Each row comes from the steps of one path. Every step used is in the known rows, and no mark comes twice. Write the path behind each row, first mark first.
Known rows
P-B-R-C: [  7  25  67 -41 -20  26  31  -6  15 -17   6  18 -17 -59 -44   5  19 -36
   8  73  34   6  17  -3 -16   7 -43   3   9  28 -46 -51 -28  32 -16  -7
   7  33  17 -10 -23  -9   2  46   9   7 -37 -37 -19   5 -10  31 -41 -16]
A-Q: [ 10  15  69 -33 -25  15  10  15  17  21   2  31 -33 -51 -26  23   7  -5
 -15  26  17   1  -1   7  15  -5  -4  -5 -16  17 -12 -17 -27  47 -34 -17
  12 -20  30 -25 -12  -7 -15  42  24  12 -33  12 -31  25 -27  29 -19  -4]
D-A-B-M-Q: [ -4 -11  58 -26 -35  20  57   0  28  22  -2  36 -24 -73  -8  42   7 -27
 -32   2 -21 -22  12   9 -16 -12 -45  36 -46  12 -35 -44 -26  15 -34 -16
  14 -21  29 -28 -16  56 -25  46  57  11 -26   9 -36  -4 -22  64 -40  20]
P-B-A-D-Y-C: [ -5  34  26 -24 -37  12  67  13  11 -37  26  19 -38 -60 -48  43  -7   1
   2  73  13 -40  38  -8 -12  39 -43 -14 -31  50 -80 -56 -15  22 -22   1
  29  36  33  -3   1 -28   3  60  32  17 -24 -11 -24   5 -30  25 -30 -13]
D-A-Q: [  5  -1  58 -30 -27  28  21  18  21  15  -1  23 -31 -59 -19  46  16 -16
 -25  21  -8  13   8  13  14  -6 -11  18 -25   6 -20 -32 -19  32 -31 -16
  11 -20  33 -20  -9   4 -24  40  37   4 -42  17 -31  24 -30  28 -35   5]
B-R-C: [ 18  24  74 -46 -30  31  27  -6  20   1 -14  12 -16 -47 -24   5  16 -28
  -2  51  28   0  16   1 -21   5 -29  11  14  22 -47 -42 -27  22 -20   2
   5   4  14  -7 -16  17   7  44  10  -1 -38 -21 -24   5 -22  24 -51  -6]
R-B: [ -8  16  78 -35 -41  -6  28  -8  22  15  -5  26 -15 -33 -19  43  21  -6
  -6  31  27  23   9   1   6   4 -21  -1 -23  28 -30 -40 -11  55 -34  -9
  15   8  19 -10 -14 -10  -4  43  27   8 -29 -10  -1  23 -24  31 -30 -25]
P-B-R-C-Y-D-A: [ 15   3  53 -31 -43  55  51 -50   6 -25  32 -11 -17 -76 -29  31  -5 -45
   4  63  14  14  11 -19 -27   0 -57  45 -18  16 -48 -54 -13   0 -40  -2
  -3  21  35  -2   1   5   0  35  31   1 -42 -66  -2  14  -5   2 -76  -9]
Q-M-B-A-D: [ -5  42  59 -17 -34  34  42  -1  14  -2   9  21 -15 -48 -13  20   1   3
  -2  12  33 -27  21 -12   8   2  -5  -7 -30  54 -38 -24 -37  24 -44   0
  53   0  28  -8 -17  -6  -1  53  17  27 -23 -11 -17  -8 -14  28 -33 -25]
M-B-R-C-Y-D: [ 10  17  70 -24 -40  46  47 -52  11 -12  34  -9 -32 -60 -11  19 -19 -17
  21  25  47  -8  -4 -27 -19 -16 -46  28  -4  31 -41 -31 -24   4 -47   8
  -2 -19  26   3 -20  15  26  52   1   0 -34 -58  -2   4   1 -13 -61 -19]
M-Q: [ -9  19  62 -32 -35   7  35   7  16  24  -8  32 -20 -63 -19  25  14 -18
 -16   5   9   3   7   0  -3   0  -8   6 -23  31  -9 -27 -24  36 -44 -30
   9 -13  28  -5 -11  11  -8  33  30  -3 -35   5 -22  23 -18  35 -15  -3]
C-Y-D-A-B-R: [  9   0  64 -32 -44  42  46 -34   6   2  16   0 -37 -60  -5  26 -10 -11
  -4   7   0  -5  -6 -12 -10 -19 -39  37 -38   7 -42 -35  -2 -15 -47  14
  16 -28  35   5  12  50  -3  39  33   8 -32 -28  -7   8   3  20 -71  -4]
C-Y-D-A-B: [ -1  -2  49 -30 -50  22  40 -28   9  16  11  19 -48 -59 -12  44  -7  -6
  -9  17   2  18  -7  -4   1 -21 -35  30 -54   9 -46 -31 -10  12 -56   1
  15 -11  37  -7  12  32  -7  29  38   6 -41 -20  -2  13  -5  17 -66 -10]
C-R: [-22  24  66 -30 -36  -6  20   4 -20  21 -14  30 -20 -68 -13   6   9 -21
 -18  25   8  19  -6  -5   3  -7 -17   3 -12  11 -23 -31  -5  47 -46 -13
   5  -6  30   8 -14  24 -16  37  12   4 -35   3 -13  35   3  22  -5   6]
Q-M-B: [ -1  35  51 -21 -42  20  25  -2   8  11   8  36 -24 -46 -17   7  13 -17
   3   1  35   8  15  -6   5 -11   8 -14 -19  45 -21 -26 -52  40 -48 -10
  22  11  24  -4 -21  -8 -18  50   8   2 -48  -5  -5   6 -15  22 -29 -23]
Y-C: [ 16  23  58 -44 -39   4  35  -5  10   0 -10  48 -42 -44 -33  34  21 -14
  -6  35  26   6  22  -8 -11  16  -1   5   3  24 -46 -50 -14  51 -45 -18
   8  12  29  -7   9 -12  -7  44   5 -13 -37  -2 -16  12 -32  11 -37 -10]
P-B-M: [ 16  -1  45 -14 -44  -1  36   2   0   6  10  50 -25 -63 -29  31   5 -31
 -16  69  10 -19  25  -5 -11   1 -25 -14 -24  24 -15 -42 -12  55 -18 -16
  19  45  24 -29 -16  -7 -11  50  28  18 -25  -8 -14  20 -18  31  -4  -5]
A-Q-M-B: [ -4  30  64 -14 -23  33  15   0  20  12  17  25 -25 -55 -21  20   6 -13
   6  -2  39  -4   1   0  11 -20   7  -3 -26  34 -18 -17 -60  37 -52 -21
  24 -21  28 -16 -30 -11 -26  57  11  17 -39   6 -22   3 -23  22 -26 -19]
C-R-B: [-37  20  87 -37 -40 -20  24 -31  -3  18 -14   9 -11 -50 -11  29  19 -27
  -5  20  26  33  -4  -8   3  -3 -42  16 -20  18 -40 -44   9  53 -49  -3
   4   2  22  12 -24  16 -13  43  28   9 -27 -12   2  27  -9  33 -18 -12]
M-B-A-D-Y-C: [-11  33  22 -18 -40  26  78  12  18 -27  33  16 -46 -55 -27  48 -23  12
  12  21  21 -41  29 -15  -3  26 -35  -8 -24  50 -75 -52 -27  12 -28  14
  25   3  30  -1 -10 -13  14  69  20   8 -23   2 -33  -8 -31   6 -29 -18]
C-Y-D-A-B-M: [ 19 -18  45 -11 -58  27  51 -37   3  13  18  29 -41 -67  -4  44 -18  -9
 -20  30  -3 -13  -5 -16 -16 -17 -36  39 -51   6 -39 -41   2  13 -45   6
  18   3  36 -20   3  47 -10  43  46  13 -29 -23 -10  14  -5  24 -55   2]
Q-M-B-R-C: [  7  43  68 -33 -31  47  28 -26  25  -9   6   3 -11 -46 -15  -7  14 -33
  12  24  48  -2  17  -7 -24  -9 -12  10   6  45 -49 -45 -65  18 -41   3
  13   4  14   2 -32  14  -3  47   0  -2 -42 -33 -12 -18 -15  21 -60 -16]
R-B-A-D-Y: [-20  25  50 -22 -45  20  51   4  24  -6  11 -10 -14 -33 -13  49 -10  17
   4  53  11 -15  21   3   2  25 -48  -6 -41  45 -67 -42 -14  15 -19  19
  40   4  26  11 -17  -1  12  54  53  30 -13 -13 -21   8 -28  42 -39 -14]
B-P: [ 20  22  56 -31 -34  14  26   8  19  -1  -3  49 -37 -39 -18   4   0  -6
 -22  20  -4   1  14   0   0   1   8 -13  -8  23 -27 -27 -14  37 -27 -13
   3  14  23 -25   9  13   1  39   7  11 -43 -10 -32  35 -19  65 -27  -3]
A-D: [-13  31  59 -36 -35   1  23  27  12  18  -6  37 -25 -44 -26  20  19   2
  -5  38  28 -11  10  11  17   6 -13 -15 -17  33 -26 -26 -19  37 -32 -12
  26  11  29 -23   2  -7   2  42  26  16 -27   2 -22  16 -26  21 -11  -8]
Q-M-B-A-D-Y-C-R: [-27  55  40 -17 -38  19  62 -18   1 -22  22  -4 -25 -73 -13  24 -19 -10
  14  22  20 -28  15 -29 -12  15 -36  11 -24  51 -91 -49 -37   4 -62  17
  33  -5  30  28 -16  16  -8  64  17   6 -25  -9 -22 -12 -14   7 -35 -12]
D-Y-B-M: [  9 -10  30  -4 -41  20  56   7   8 -13  27  30 -27 -47  -9  47  -6 -14
  -8  52  17 -26  23 -13 -12  13 -29  -9 -34  23 -26 -51  -6  44 -15  30
   9  39  25  -8 -15  10 -10  57  46  12 -26   2 -25  17 -33  34 -23  -1]
R-C-Y-B-A-Q-M: [ 27  18  75 -34 -21  73  54 -56   9 -26  27  -9  -4 -44  -7  58 -17 -21
  -4  47  72 -18  17 -32 -12   6 -19  32 -33  26 -63 -30 -40  38 -52  22
  30  20  27   9 -29 -17 -17  35  21  27 -31 -62 -15   4 -18  29 -62 -24]

Which path is each row?
[  1  19  82 -42 -25  20  26  11  15   7 -10  23 -32 -38 -18   6  13  -9
  -9  14  22 -15   7   9   1 -17 -23  -1 -13  19 -35 -33 -21  17 -29   5
  29 -17  16  -7  -4  32 -10  51   5  19 -31   2 -25   1  -9  40 -37  -9] => A-B-R
[ 22  19  50 -30 -35  20  47  11  -8 -12   2  34 -21 -66 -32  25   2  -8
 -19  50  14  -4  30 -12  -3  12 -22  -9 -27  36 -14 -35  -4  43 -24 -14
  37  31  24 -12 -10 -20  -3  48  17  19 -27 -14 -15  24 -10  44 -19 -15] => P-B-A
[-32  37  34 -15 -38  10  73  -3  -9 -27  22  -1 -37 -77 -15  35 -29   4
   6  22  12 -39  20 -26  -4  18 -54  11 -26  41 -83 -50 -13  10 -45  17
  12 -22  35  18 -21  20   6  68  11  11 -21  -1 -29   3 -19   3 -17  -6] => M-B-A-D-Y-C-R
[ 12  12  69 -22 -25  39  44   6  13  -4  12  25 -29 -62 -21  42 -26  14
 -18  -6  20 -26  10  -5  11  -7 -20   9 -25  26 -12 -14 -24  30 -35  -9
  32 -40  28 -18 -34   2  -1  62   5  24 -22   4 -32  10 -14  22 -16  -8] => M-B-A-Q
[  9  -4  64 -19 -28  73  49 -47  17 -19  46 -21 -28 -74 -15  43 -29 -15
  10   6  21  -8  -4 -18 -13 -23 -60  59 -20  14 -41 -38 -33 -14 -50   7
  -2 -52  36 -12 -23  25   2  54  24   5 -39 -44 -18  -1 -16  -8 -72  -8] => M-B-R-C-Y-D-A-Q
[ -6   0  69 -28 -35   8  46  -3  22  30  -5  38 -29 -66 -10  35   8 -17
 -26  16   9 -42   1   3 -16 -13 -28  13 -32  22 -35 -28 -26  28 -30 -19
  14 -18  24 -27 -24  52 -12  47  37  20 -24  10 -35  -5 -19  51 -16   5] => A-B-M-Q
[-34  28  94 -50 -29  -3  61 -46   2 -15  -9   6  -7 -55 -18  63   7  -4
  -7  28  35 -17  23 -30  -9  28 -51  31 -13  22 -87 -59  22  38 -58  -1
  31 -10  30   3 -14   4   3  56  19  18  -2 -27  -7  15 -24  11 -31 -11] => Y-C-R-B-A-D
[ 29  -2  55 -27 -38  36  66 -26 -13 -32  25  13 -22 -42  -3  57 -22   1
 -17  30  44 -16  23 -43  -4  12 -15   8 -37  30 -25 -33   7  47 -40  27
  30  31  32   9  -3 -10   3  36   7  21 -18 -41  -2  33  -3  38 -33 -17] => C-Y-B-A
[-14  37  19 -29 -46   9  42  17  23   2  15  26 -50 -39 -30  34  11  -5
  10  53  18 -21  18  -1   0  28 -21 -11 -20  38 -70 -50 -26  23 -33   2
   9  10  33  -1   9 -10  -2  56  35  -2 -31   9 -29   2 -41  10 -28  -7] => A-D-Y-C
[ 17  11  71 -37 -36  46  45 -11  34  -1  -1  42 -40 -64 -26  25   2   2
 -29   9 -24  14   3   1  -4 -15 -16  25 -33   9 -48 -32   2   6 -44  -3
  10 -15  31 -31  11  42   0  37  27  14 -45 -13 -29  17 -22  54 -76  -6] => Y-D-A-B-P
[ -2  -2  54 -17 -35   2  48   5  10   9  13  42 -20 -86 -26  29   9 -36
 -20  38   5 -26  12 -10 -23   3 -28  -1 -34  34  -5 -39 -22  41 -25 -36
  10  24  27 -34 -24   7 -12  50  40  13 -25  -7 -19  20 -21  51   0   1] => P-B-M-Q
[ -9  45  27  -6 -42  36  51   9  20 -13  25   5 -20 -48  -6  17 -18   8
  13  29  18 -29  15  -7   2  10 -20 -14 -41  62 -54 -32 -52   5 -37  20
  42   8  28  14 -21   5  -4  58  33  19 -27  -4 -26  -9 -17  35 -38 -18] => Q-M-B-A-D-Y
[-27  40  33 -27 -33   7  66  -2 -12 -27  13   5 -29 -85 -37  33 -13 -16
   3  63   4 -29  22 -26 -16  31 -54  -2 -26  36 -82 -62  -1  21 -42   1
  24  20  35  10  -9  -1  -6  56  24  16 -19 -15 -25  19 -15  16  -8  -2] => P-B-A-D-Y-C-R
[-15  28  34 -28 -48  -4  46  -1  -9   3  -2  17 -41 -67 -20  23   4 -25
   3  45   6  12   0  -9 -14  16 -32   7  -8  18 -64 -52 -12  28 -50   1
 -11  -3  27  21  -4  23 -11  50  18 -19 -40   8 -19  21 -18  15 -20   6] => D-Y-C-R
[ -5  19  59  -9 -33  45  25   3  26   6  19  14 -24 -59 -16  37   8 -26
  -8 -11   7  13   8   5  10 -21  -1  21 -36  26 -23 -30 -54  23 -52 -19
  21 -25  36 -16 -25   0 -32  48  24   7 -44   5 -24   1 -30  31 -41 -15] => D-A-Q-M-B
[ 21  12  56 -30 -41  52  49 -53  38  -8  14  12 -45 -61 -20  34 -20 -14
 -13  40  -4  13  -4  -8 -13 -14 -39  38 -32   8 -84 -37 -21  -1 -47   2
 -14 -13  31 -24   7  40   7  28  22  10 -52 -55 -27   7 -14  53 -87  -8] => R-C-Y-D-A-B-P
[ -18   29   65  -28  -47   -7   56  -43   18  -20   12    5  -35  -47
  -16   36   -9  -20    3   30   -5    6    5  -24  -20   15  -37   12
   -8   23 -105  -61   -6   33  -52    8  -23   -9   21   15   -7   27
    2   53   24    1  -33  -25  -24   28  -24   65  -42   -3] => D-Y-C-R-B-P
[-16  16  76 -29 -34  13  55 -39   9  -9   6 -20 -24 -57 -21  66 -20  -5
  -3  32   9  -9   8 -23 -17  19 -58  36 -28  17 -91 -51  -4  22 -52  22
  13 -37  26  27 -29  17  -9  60  32   6 -16  -8 -26  17 -32  23 -35  -5] => D-Y-C-R-B-A-Q
[ 22  16  59 -12 -19  65  54  -6  14 -27  23   0 -14 -50 -11  45 -10   6
  -6  32  31 -16  16 -10  -6  11 -13   9 -46  36 -48 -33 -41  27 -42  33
  40  11  26  13 -24  -4 -24  46  42  26 -25  -6 -30   8 -31  38 -52 -15] => D-Y-B-A-Q-M
[  6  23  53 -30 -42  30  42 -32   8 -14  31  -8 -31 -46  -9  12 -17 -28
  20  27  43 -17  10 -20 -10 -11 -38  14   3  34 -46 -33 -40  15 -30   9
 -11  -6  19   4 -28   6  11  53  -5   0 -40 -48  -9   3  -1  26 -42 -14] => M-B-R-C-Y
[-40  42  30 -26 -39  -5  41   4  -5   1  11   7 -41 -65 -19  33   2 -16
   6  44  15 -11   1 -11  -2  21 -47  -3 -12  25 -79 -52 -18  16 -51   2
  -3  -3  35   9  -4  14 -10  52  26   1 -33   3 -28  14 -29   5 -17   5] => A-D-Y-C-R
[-35   2  62 -18 -46 -17  66 -47  13   5   9  -4 -20 -75   2  58  -4 -39
   3  27   3 -22   2 -30 -42  17 -62  41 -24  22 -83 -62  -4  27 -55   0
 -16 -19  26   8 -33  44 -15  58  57  -7 -20 -11 -22   9 -29  39 -16  10] => D-Y-C-R-B-M-Q
[  7  25  99 -34 -27  37  28 -38  28   2  -7   1   1 -37 -14  45   8   0
 -10  32  32  -1  15  -5  -4  11 -14  24 -33  39 -50 -28 -34  43 -46  -1
  54 -20  21  -3 -24  -5 -17  48  36  28 -16 -20 -14   5 -21  40 -53 -25] => R-B-A-Q-M
[  6  10  61 -33 -26  51  54  -4  21 -34  18  -5 -15 -43 -21  33   7 -22
   7  53  40  -8  18  -6 -19  18 -44   5  -3  30 -64 -62 -22  18 -20  38
  -5  20  14  10 -25  11   2  52  27   2 -39 -27 -23   2 -32  34 -57 -17] => D-Y-B-R-C
[ 26  12  74 -39 -36  46  37 -52   8   0  14  -5 -27 -56 -10  11 -10 -21
  13  54  39   1  -1 -23 -27  -4 -39  30   3  20 -46 -29 -15   9 -44   7
   1  -5  30   8  -3  20  16  33  17   0 -35 -55  -2  16  -5  -5 -68 -10] => B-R-C-Y-D
